Each row was made from one small tree. Brackets hold a mark, then the marks that hang from it, in alphabetical order. Every link used is in the known rows. Write each row's tree.
Known rows
[kisan divug [kesod zato]]: [-15  57  14 -23 -10 -27  -8  23   6   2 -16 -70  13 -12  48 -22  12]
[pidok lofol lovadon]: [  6  34 -18  33  -8 -19   2 -53 -19  13 -12 -11  14 -11  -7 -20 -13]
[lofol pidok]: [  5   5  21  12  -2 -38  29 -18 -30   5 -30  -4  20 -20  -6  -8  54]
[lofol [pidok lovadon]]: [ 11  17  27  24 -14 -34  24 -30 -26   6 -29   3  26 -23 -10  -9  32]
[kesod [kisan [divug rabetop]] zato]: [ -4  -5  17 -21  -7 -38  19  41 -20   2 -24 -74  30  11  45 -35  22]
[zato [kesod [kisan [divug rabetop]]] [pidok lofol lovadon]]: [-18  -3  14  17   5 -38  -2 -18 -66  29  -5  -8   6  -6   2  -8  -4]
[kisan divug [kesod [zato [pidok lofol [lovadon fepi]]]]]: [-10  51  13  -4 -18 -15  -5  14   3  17 -19 -66  15 -11  45 -17  -1]
[zato pidok]: [  1  -5  18  26   7 -43  10  -9 -30  29 -17  -8   7  17  15 -20  28]
[divug rabetop]: [ -5 -19  -3  10  21 -27  20 -17 -12   6 -28  -9  18  -3   8 -26  23]
[zato [kesod kisan] pidok]: [-22 -12  29   4  25 -62   9   4 -78  25  -5  -6  -5   7   1 -14  33]
[fepi [lovadon [pidok lofol]]]: [ 17  22 -11   1   6 -39   2  -5 -22 -27 -25 -10   2 -31  -8 -19  19]
[kesod [kisan divug] zato]: [ -4  14  22 -23 -11 -43  14  44 -24   2 -18 -80  26  13  44 -34  24]
[lofol [pidok [lovadon fepi]]]: [  9  18  29  25 -13 -22  34 -23 -24  10 -35  -3  28 -28 -13  -9  30]
[lovadon fepi [pidok lofol]]: [  5  25 -18  24  27 -26  40 -12 -21   5 -42 -30  17 -27 -24 -21  21]
[zato [pidok lovadon]]: [  7   7  24  38  -5 -41   6 -21 -25  30 -16  -1  13  14  11 -20   7]
[kesod [zato pidok]]: [ -9   0   0  13  -2 -52  18  13 -22  22 -27 -39  20  28  21 -31  37]
[kisan [divug rabetop] [kesod [zato pidok]]]: [-13  19  13 -10  -6 -22  -2  20   7  12 -24 -57  17  -5  54 -20  12]

Which tree is each row?
[  4 -20   7   5  -5 -50  23  19 -45  19 -18 -56  15  27  31 -32  35] : [kesod kisan [zato [pidok lofol]]]
[-19  11  40   9   4 -52  -2   2 -65  26  -3 -10   6   0   7 -12   2] : [zato [kesod [kisan divug]] [pidok lovadon]]
[  4 -19  23   1  -4 -57  24  31 -42  17 -19 -55  18  31  34 -35  38] : [kesod kisan [zato pidok]]
[  3  36 -15  33  -6  -2  15 -44 -17  18 -22 -20  18 -20 -11 -20 -15] : [pidok lofol [lovadon fepi]]
[  8 -11  27   9 -12 -55  21  23 -39  18 -18 -50  21  29  31 -35  23] : [kesod kisan [zato [pidok lovadon]]]
[ -5  20  -1   3   3 -40   6  -4 -17  14 -15 -42   1   2  28 -24  30] : [kisan [kesod [zato [pidok lofol]]]]
[  4 -13  13   7 -20 -32  13  22 -26  20 -22 -63  31  19  44 -28   5] : [kesod [kisan [divug rabetop]] [zato [pidok lofol lovadon]]]
[ -1  -3  30  -9 -15 -46  13  45 -31  17 -19 -71  24  25  50 -30  25] : [kesod [kisan divug] [zato pidok]]
[-26  15  22  26  14 -43  11 -15 -58  33 -15   7   6  -4 -17 -13   9] : [zato kesod [pidok [lovadon fepi]]]
[  4   5  18   4 -25 -38   9  25 -30  21 -17 -68  26  20  43 -28   6] : [kesod [kisan divug] [zato [pidok lofol lovadon]]]
[  3 -12  29   2 -19 -39  14  34 -23  18 -23 -61  33  22  48 -31   8] : [kesod [kisan [divug rabetop]] [zato [pidok lovadon]]]
[-30  10  20 -21  25 -46   6  10 -57   3  -8 -25   6 -16   3 -17  21] : [zato [kesod [kisan [divug rabetop]]]]
[ -8  -1 -15  17  -4 -44  17   0 -25  24 -25 -40  18  24  17 -28  34] : [kesod [zato [pidok lofol]]]
[-21 -14   7  10  22 -52   7 -14 -82  28  -3  -8  -8   2  -5 -10  28] : [zato [kesod kisan] [pidok lofol]]
[-25  -1  35  -3  17 -55   2  14 -70  26  -4 -17   0   3  11 -11  24] : [zato [kesod [kisan divug]] pidok]
